Each row was made from one path, in order. Every step used is in the known rows, and no mark comes twice. Write each row's path.
Known rows
dabo/dovet: [ 0.23 -0.51  0.77 -0.21  0.27 -0.68 -0.52  1.11 -0.53  0.36 -0.58 -1.02
 -0.31  0.50  0.13  0.07 -0.87 -0.44 -1.31  0.65  0.35 -0.47 -0.37]
duned/dovet: [ 0.15 -0.72 -1.17 -0.72  0.00  0.45 -0.26  0.14 -1.18  0.53 -0.02 -1.40
  0.80  1.51 -0.67  1.13 -0.14  0.36  0.35 -0.03  1.36  0.22  0.09]
sezi/rivu/dabo/dovet/gepi: [ 1.37 -0.13  1.19 -1.02  0.00 -1.40 -0.61  1.36 -0.97  1.75 -1.43 -2.60
 -0.16  3.66  1.21  0.27 -0.69  0.25 -2.92  1.00 -0.30 -2.25  0.65]
bavuk/sezi/rivu: [ 1.38 -0.67 -2.10 -1.17 -0.21 -0.52 -0.26  0.49  0.00 -0.60 -1.26 -1.51
  0.05  1.06  1.12 -0.56  0.45  1.80 -0.32 -1.08 -0.36  0.08  2.40]
gepi/dovet: [ 0.09  0.12  0.18 -0.29 -0.33  0.38  0.32  0.05 -0.19  0.21 -0.91 -0.56
 -0.11  0.42  0.68  0.16 -0.34 -0.21 -1.07  0.07  1.42 -0.31  0.90]
gepi/dovet/duned/bavuk/sezi: [ 1.35 -0.12 -1.95 -1.00  0.53  0.85  0.71  0.10 -0.48 -0.84  0.21 -0.53
  2.10  2.71  1.77 -1.00  1.36  1.01  0.85 -1.19  1.57  0.68  1.94]
dupuf/rivu/sezi: [-0.23 -0.07  0.68 -0.85 -0.61 -0.75  0.35  0.08 -0.08  0.50 -1.57 -1.88
 -0.05 -0.46  0.99 -1.17 -0.38  2.88 -2.37  0.38 -1.66 -0.99  1.90]
sezi/rivu: [ 0.47  0.29 -0.16 -0.56  0.03 -0.87 -0.57  0.12  0.16 -0.54 -0.79 -1.39
  0.14  0.86  1.25  0.24  0.02  0.55 -0.47 -0.18 -0.41 -0.32  1.39]
duned/dovet/gepi: [ 0.54 -0.40 -1.86 -0.86 -0.28  0.44 -0.02 -0.15 -0.82  1.07 -1.13 -1.78
  1.04  3.62 -0.34  1.34  0.33  0.19 -0.27  0.10  0.98 -0.53 -1.05]
duned/bavuk/sezi: [ 1.37 -1.08 -2.03 -0.39  0.31 -0.01  0.84  0.62 -0.71 -0.69 -0.54  0.22
  0.99  1.02  0.31 -1.06  0.98  2.08  1.63 -0.86 -0.08  0.16  1.15]
gepi/dovet/dabo/rivu/sezi/bavuk: [ 1.08 -1.33  1.54 -0.40 -1.28  0.27 -0.06  1.29 -0.57 -0.57 -1.76 -2.07
 -1.39  0.84  1.79  1.41 -0.55  3.74 -6.05  0.57 -0.13 -0.84  2.40]
dovet/duned/bavuk: [ 0.34  0.65 -0.47 -0.09  1.01  0.26 -0.12 -0.29 -0.17 -1.03  1.65  0.16
  2.28  2.10  1.41 -0.34  1.23 -0.03  1.76 -0.34  0.16  0.59 -0.01]
dovet/duned/bavuk/sezi/rivu: [ 1.73  0.01 -2.54 -1.13  0.75 -0.37 -0.40  0.23 -0.14 -1.65  0.27 -1.28
  2.39  3.13  2.46 -0.83  1.65  1.83  1.34 -1.47 -0.21  0.58  2.37]
dovet/dabo/rivu/dupuf: [ 0.61 -1.34  1.12 -1.39  1.31 -1.83 -0.18  2.32  0.06  0.42 -0.77 -2.50
 -0.05  1.78  0.72  1.08  0.26  3.18 -2.37  0.88 -0.51  0.83  0.65]
gepi/dovet/dabo: [ 0.00 -0.37  0.69  0.07 -0.87 -0.17  0.51  0.52 -0.91  0.40  0.15 -1.08
  0.05  0.25  0.64  0.87  0.14  0.81 -3.53  0.15  1.28  0.22  0.71]
dupuf/rivu: [-0.01 -0.02  0.03 -0.44  0.43 -1.03 -0.32  0.27  0.44 -0.01 -0.97 -0.86
  0.72 -0.82  0.41 -0.32  0.16  0.84 -1.72  0.71 -0.68 -0.22  1.50]
bavuk/sezi/rivu/dabo/dovet: [ 1.81 -1.44  0.23 -1.52  0.11 -1.21 -0.47  1.95 -1.46  1.38 -1.02 -2.40
 -0.44  1.79  0.82 -0.66 -0.69  1.70 -2.04 -0.21  0.22 -1.32  2.92]
bavuk/sezi: [ 0.82 -0.94 -1.61 -0.68 -0.31  0.20  0.34  0.29 -0.04 -0.05 -0.49 -0.11
 -0.09  0.30 -0.21 -0.76  0.54  1.24  0.26 -0.88  0.05  0.32  1.03]
duned/dovet/dabo/rivu: [ 0.49 -2.05 -0.44 -1.48  0.64 -0.61 -0.92  2.43 -1.34  0.37 -0.25 -2.46
  0.93  2.15 -0.26  2.88  0.23  2.13 -2.83  0.27  0.82  1.60  0.60]
dovet/duned: [-0.14  0.81 -0.15 -0.39  0.53  0.42 -0.64 -0.53  0.48 -0.35  1.71 -0.33
  1.22  1.33  0.75 -0.09  0.70 -0.81  0.55 -0.40  0.25  0.84 -0.05]
bavuk/sezi/rivu/dupuf: [ 1.60 -0.67 -1.55 -1.81  0.50 -1.20  0.21  0.50  0.16 -0.14 -1.67 -3.04
 -0.05  2.16  1.55 -1.24  0.41  3.07  0.34 -0.68 -0.52 -0.23  2.49]

Which path is each row?
[ 0.70  0.09  1.10 -0.65  0.09 -0.72 -0.42  0.49 -0.89  0.89  0.16 -1.19
  0.10  0.98  0.76  0.01 -0.39  0.85 -1.12  0.17 -0.04 -1.34  2.33] -> sezi/rivu/dabo
[ 1.60 -0.93 -0.49 -1.40 -0.22 -0.53  0.10  0.93 -0.96  0.84 -0.31 -1.30
  0.00  1.26  0.64 -0.74  0.18  2.03 -0.80 -0.84 -0.05 -0.86  3.34] -> bavuk/sezi/rivu/dabo
[ 0.44 -0.69  2.21 -0.35  0.34 -0.65 -0.24  1.46 -1.57  1.79  0.34 -0.78
 -0.48  0.81 -0.17 -0.20 -1.14 -0.17 -1.89  0.92  0.71 -1.27  0.66] -> rivu/dabo/dovet
[ 0.92 -0.49  1.86 -0.83  0.30 -1.43 -0.89  1.51 -1.35  1.36 -0.46 -2.17
 -0.33  1.57  1.10  0.12 -1.20  0.36 -2.50  0.70  0.16 -1.71  1.86] -> sezi/rivu/dabo/dovet
[-0.08  1.05  0.08 -0.61  0.26  0.81 -0.10 -0.46  0.23 -0.13  0.77 -0.83
  1.11  1.59  1.47  0.16  0.34 -0.96 -0.55 -0.29  1.63  0.53  0.88] -> gepi/dovet/duned
[ 1.88 -0.55 -1.63 -1.37  1.12 -0.99 -0.91  1.17 -0.68 -1.34 -0.27 -2.29
  1.96  3.70  2.55 -0.74  0.84  1.41  0.09 -0.86  0.05  0.22  1.90] -> dabo/dovet/duned/bavuk/sezi/rivu
[ 0.85 -0.31  1.49 -0.98  0.50 -1.71 -0.38  1.41 -0.73  2.33 -1.66 -2.05
  0.53  2.18  0.24 -0.21 -0.47  0.46 -3.99  1.92 -0.49 -2.25  0.90] -> dupuf/rivu/dabo/dovet/gepi
[ 1.81  0.12 -2.32 -1.52  0.53  0.04  0.03  0.25 -0.38 -1.49 -0.53 -1.89
  2.26  3.63  3.12 -0.72  1.38  1.67  0.36 -1.41  1.16  0.38  3.22] -> gepi/dovet/duned/bavuk/sezi/rivu
[ 0.73 -0.78  0.47 -1.61  1.93 -1.21 -0.31  2.00  0.71  0.20 -1.71 -1.97
 -0.21  1.87  0.82  0.36 -0.18  2.13 -0.10  0.79 -0.31  0.40  0.88] -> dabo/rivu/dupuf
[ 2.31 -1.48 -0.05 -1.22  0.64 -1.41 -0.03  2.24 -1.98  0.69 -1.02 -1.93
  0.67  2.54  1.42 -0.89 -0.19  2.42 -0.86 -0.18  0.02 -1.60  3.01] -> duned/bavuk/sezi/rivu/dabo/dovet
[ 1.14 -2.05  0.30 -0.89 -0.94  0.36 -0.87  1.30 -1.56 -0.33 -0.90 -2.87
 -0.37  1.90  0.61  2.44 -0.40  4.16 -4.70  0.42 -0.17 -0.30  1.58] -> duned/dovet/dabo/rivu/sezi/bavuk
[-0.05 -1.30 -0.55 -0.38 -0.48 -0.04 -0.23  0.49 -1.95  0.69  0.86 -2.11
  0.95  1.41 -0.57  1.87  0.32  1.44 -2.03 -0.15  1.33  0.65  0.01] -> duned/dovet/dabo
[ 0.69 -2.07 -0.01 -1.97  1.42 -1.39 -0.49  2.68 -1.17  0.94 -0.79 -4.00
  0.81  3.43  0.20  2.18  0.20  3.51 -2.18  0.82  0.77  1.17  0.82] -> duned/dovet/dabo/rivu/dupuf
[ 1.16 -0.91  0.73 -0.55 -0.43  0.36 -0.58  0.70  0.33 -1.02 -1.75 -0.87
 -1.32  0.49  1.13  0.57 -0.71  2.87 -2.71  0.40 -1.40 -0.93  1.59] -> dabo/rivu/sezi/bavuk
[ 1.54 -1.00  0.06 -1.37  1.58 -1.21 -0.37  1.88 -1.35  0.84  0.50 -1.73
  2.41  2.35  1.27 -1.47  0.71  1.73 -1.42  0.35  0.19 -0.65  3.16] -> dupuf/rivu/dabo/dovet/duned/bavuk/sezi
[ 1.62 -0.93  0.05 -1.18  1.08 -0.16  0.02  1.65 -1.75  0.82  1.43 -0.80
  1.76  3.13  0.91 -1.34  0.55  0.86  0.25 -0.35  0.75 -0.30  1.63] -> rivu/dabo/dovet/duned/bavuk/sezi
[ 2.13 -0.08 -0.89 -1.74  0.58  0.12  0.40  0.86 -1.40 -0.01  0.40 -1.75
  2.12  3.63  2.59 -0.98  1.03  1.92 -0.11 -1.09  1.53 -0.58  4.13] -> gepi/dovet/duned/bavuk/sezi/rivu/dabo
[ 0.65 -0.16  0.66  0.67 -1.59  1.03  0.08 -1.07 -0.33 -0.65 -0.54 -0.32
 -1.29 -0.10  0.87 -0.35 -0.57  1.89 -1.81  0.06 -1.08 -1.83  0.93] -> rivu/sezi/bavuk
[ 0.93 -0.30  1.48 -0.58  0.01 -0.62 -0.01  1.17 -1.18  2.33 -0.71 -1.25
 -0.30  2.73 -0.15  0.04 -0.62 -0.38 -2.36  1.09  0.20 -1.84 -0.51] -> rivu/dabo/dovet/gepi
[ 1.31  0.31  1.56 -0.89  1.23 -1.17 -0.92  1.48 -1.53  0.17  1.10 -1.94
  2.02  3.77  2.25 -0.17  0.01  0.37 -0.74  0.42  0.32 -1.04  1.90] -> sezi/rivu/dabo/dovet/duned/bavuk
[ 2.09 -1.04 -0.85 -1.07  0.29 -0.69  0.39  1.28 -1.67  0.21 -0.40 -0.91
  1.04  2.00  1.12 -1.07  0.67  2.90  0.32 -0.82 -0.22 -1.25  3.45] -> duned/bavuk/sezi/rivu/dabo
[ 1.68 -0.54  0.07 -1.85  0.57 -0.79 -0.98  1.44 -0.94  0.89  0.77 -2.68
  0.77  3.09  1.66 -0.75  0.04  0.81 -1.71 -0.60  0.62 -0.33  2.94] -> bavuk/sezi/rivu/dabo/dovet/duned
